What can hang from each mark
Z588: Z223 Z553
Z953: Z85
Z329: Z223
Z328: Z714 Z817
Z553: Z419
Z223: Z329 Z714 Z953
Z714: Z85 Z328
Z817: Z328

Each row was made from one small tree. Brackets hold a mark, then the marks that hang from it, in the order of their numbers. Every link used is in the known rows. Write each row's tree.
Known rows
[Z328 Z714]: [  2.5  40.2 -10.5   7.1  -0.1  13.5  -8.2  -1.1 -13.6   6.5 -17.4   6.2
  12.2   0.5  25.1   9.5   5.6 -11.6  -1.8   0.3]
[Z588 [Z223 [Z714 Z328]]]: [  4.9 -30.5  -2.8   9.5   2.9   1.9  -8.3  -9.6  -1.8  -7.7   5.4  19.9
  23.7  -1.9  21.2   2.7   1.0 -14.0  21.3  -8.9]
[Z714 Z85 Z328]: [ 27.0  42.3  -5.9  10.8  -8.5   7.1 -10.8 -18.1 -10.3  -5.2 -12.8   1.5
  33.2  -7.2  15.8  16.6  -5.8  -8.4  -1.3  -1.6]
[Z588 [Z223 Z329 Z714 Z953] [Z553 Z419]]: [-83.2 -43.0 -21.4  -5.5  26.9 -17.4  -7.5  -5.8   8.7  13.4 -29.0  45.1
   8.5  -0.1  35.6 -13.9 -21.8 -36.1  14.2 -11.9]
[Z223 [Z714 Z85 Z328] Z953]: [  1.4  20.2  -9.0  14.5 -22.2 -11.4  -7.3  -9.6  11.4   3.5   3.3  10.7
  32.9  -3.1   8.7  14.5   8.4 -17.8   2.1  -0.6]
[Z588 [Z223 Z953] [Z553 Z419]]: [-57.8 -13.1 -19.2 -10.5  27.6   0.7  -2.8 -11.4 -18.5   6.5 -42.3  43.4
  12.5  -8.8  45.8 -11.1 -15.6 -29.1   2.3 -15.0]
[Z223 Z329 [Z714 Z85 [Z328 Z817]] Z953]: [ -8.3  -2.3 -14.2  18.2 -11.6 -24.0 -17.4   2.1  21.6   7.1  -5.2   8.4
  12.4   5.9  -2.5  17.4 -11.5 -18.7   1.9  -6.9]
[Z329 [Z223 [Z714 Z85 [Z328 Z817]] Z953]]: [  5.7 -23.0 -10.5  15.6 -17.1 -25.5 -17.5   2.7  11.5   3.3   5.2  -6.0
  24.4   2.2  -0.2  17.2  -0.6 -18.6   0.1  -9.7]
[Z714 Z85 [Z328 Z817]]: [ 30.5  35.0  -8.8  12.4  -9.0   4.5 -13.3  -8.8 -12.5  -5.6 -24.3  -1.6
  15.1  -3.6   9.7  21.1  -0.4  -5.8  -4.9 -11.6]
[Z714 [Z328 Z817]]: [ 19.3  27.0  -6.6   8.5   4.9   9.7 -10.1  -3.0 -10.1  -2.2 -21.1   6.8
   9.7  -0.4  14.7  16.7   1.2  -5.1   5.6  -3.3]
[Z329 [Z223 Z953]]: [-19.8  -5.3 -10.5   2.7  14.9  -2.0 -10.8   3.5   0.0  12.0  13.8  13.9
  23.0  -0.8  23.9   7.5 -17.8 -20.0   5.7  19.7]
[Z223 Z329 Z714]: [-30.8  12.0 -10.3   6.8  11.3  -1.1  -9.9   0.6  20.0  14.6   8.9  20.6
   8.3   6.9  18.4   7.0  -3.0 -18.5  20.1  24.0]
[Z329 [Z223 [Z714 Z328] [Z953 Z85]]]: [  0.7 -19.0  -8.1   8.5 -13.4 -23.3 -10.3  11.0   6.5   6.5  29.9   3.8
  31.2   6.3  15.2  -0.4   2.9 -14.6  18.6  11.2]
[Z817 [Z328 Z714]]: [ 10.9  39.7 -19.4   9.6 -11.5  16.1  -9.5   4.9 -19.0   9.0 -13.9   8.2
  -8.2  -8.3  13.2  13.2   8.5 -11.1  -2.5 -34.5]
[Z329 Z223]: [ -5.7   3.9  -7.0   1.8  17.2   6.4 -11.7  -2.7  -6.6   7.6   8.4   5.0
  21.9  -0.8  26.2   8.3 -13.0 -14.3  10.5  18.7]
[Z223 Z953]: [-19.8  31.8 -11.5   2.9   9.4   8.9  -3.9   0.3  -1.1  11.4   1.3  26.8
  13.2  -1.6  26.4   8.7  -3.0 -17.5   3.6  21.6]
[Z329 [Z223 Z714 Z953]]: [-30.2 -17.3 -10.1   5.0   3.6 -12.6  -8.7   6.6  15.2  16.4  25.5  14.5
  21.6   3.3  19.1   5.7   2.0 -24.1  13.3  21.4]
[Z588 Z553]: [-25.2  40.8 -10.8  -3.3  19.7   7.6  -2.8  -1.1 -18.4   8.1 -14.7  20.4
   8.2  -4.5  28.9   4.4   7.9 -16.4   4.6  -3.8]

Which tree is each row?
[-71.7 -35.0 -23.6  -1.4  13.5 -23.3 -11.2 -11.9   6.9  10.5 -32.0  36.9
  13.9  -2.7  30.5  -9.9 -23.0 -37.1   3.2 -20.1] | [Z588 [Z223 Z329 [Z714 Z85] Z953] [Z553 Z419]]
[  5.3   6.0 -10.6  17.5  -9.7 -15.3 -18.5  -2.9  15.1   2.0 -10.6   0.4
  11.2   5.5   0.0  18.5  -5.5 -13.3   6.5  -7.6] | [Z223 Z329 [Z714 Z85 [Z328 Z817]]]
[  3.7 -26.1 -10.6  10.0 -13.8 -26.4 -12.9  20.2   5.8   5.7  19.6   0.8
  13.2  10.2   8.7   3.7   8.6 -12.2  14.7   2.5] | [Z329 [Z223 [Z714 [Z328 Z817]] [Z953 Z85]]]
[ -9.2 -23.9  -5.7  10.7  -2.8 -17.4 -10.8  -0.1  12.9   7.1  19.2   5.7
  37.0   0.5  11.8   9.2  -4.5 -19.6  14.3   7.1] | [Z329 [Z223 [Z714 Z328] Z953]]
[ 15.9  -7.6  -4.3  12.6 -14.2 -14.1 -15.8 -12.2   6.8   0.6  10.5 -11.4
  40.5  -2.5   8.3  13.9  -0.4 -14.6   8.1  -2.2] | [Z329 [Z223 [Z714 Z85 Z328]]]
[-44.9   2.7 -13.5   8.2   8.8  -9.8  -8.5   5.7  25.7  18.4  14.5  29.2
   9.5   7.2  16.2   6.3  -9.4 -24.4  15.5  25.4] | [Z223 Z329 Z714 Z953]
[-12.3 -47.5 -10.9  17.0  -2.1 -20.5 -17.6  -8.1  14.6  -2.8  10.2  21.3
  27.6   0.5   8.5   5.2 -32.1 -24.2   9.6 -12.7] | [Z588 [Z223 Z329 [Z714 Z85 Z328] Z953]]
[-33.4  10.6 -15.6  11.9  -4.8 -15.8 -11.9   0.5  23.6  15.1  10.8  20.6
  15.6   4.8  11.2  10.3 -10.5 -25.4   4.4  17.1] | [Z223 Z329 [Z714 Z85] Z953]
[-62.2 -24.6 -23.9 -10.1  28.1 -13.3  -8.2   1.6 -14.6   8.5 -29.5  42.6
   3.8   1.4  44.1 -21.6 -34.2 -27.0   9.7  -8.1] | [Z588 [Z223 Z329 [Z953 Z85]] [Z553 Z419]]
[ 22.2  47.0 -21.2  12.8 -25.5   9.8 -13.0  -0.4 -19.4   5.6 -17.3  -0.1
  -3.9 -11.3   8.1  17.7   6.6 -11.7 -12.8 -43.1] | [Z817 [Z328 [Z714 Z85]]]
[ -9.6   0.4 -12.7   0.9   4.3  -7.7  -9.7  14.3  -7.3  11.5  24.4  11.8
  17.4   4.9  27.3  -1.9 -10.1 -14.4   9.0  25.2] | [Z329 [Z223 [Z953 Z85]]]
[-34.8   8.0 -15.6   6.7  -1.7 -15.8  -7.6  17.5  18.8  17.8  25.0  27.6
   3.6  12.7  19.9  -3.6  -1.6 -19.2  18.9  30.0] | [Z223 Z329 Z714 [Z953 Z85]]
[-23.5  -2.5  -9.1  12.8   2.5 -14.4 -10.4  -1.5  23.9  10.0   8.1  20.6
  24.4   4.5   8.7   9.3 -16.5 -20.5  16.1  10.2] | [Z223 Z329 [Z714 Z328] Z953]
[-54.5 -43.1 -17.9   0.9  15.6 -26.0  -9.3  20.8   0.3   9.6  19.3  37.9
  -3.7   8.7  24.6 -17.4 -11.8 -27.4  19.3  -9.4] | [Z588 [Z223 Z329 Z714 [Z953 Z85]] Z553]
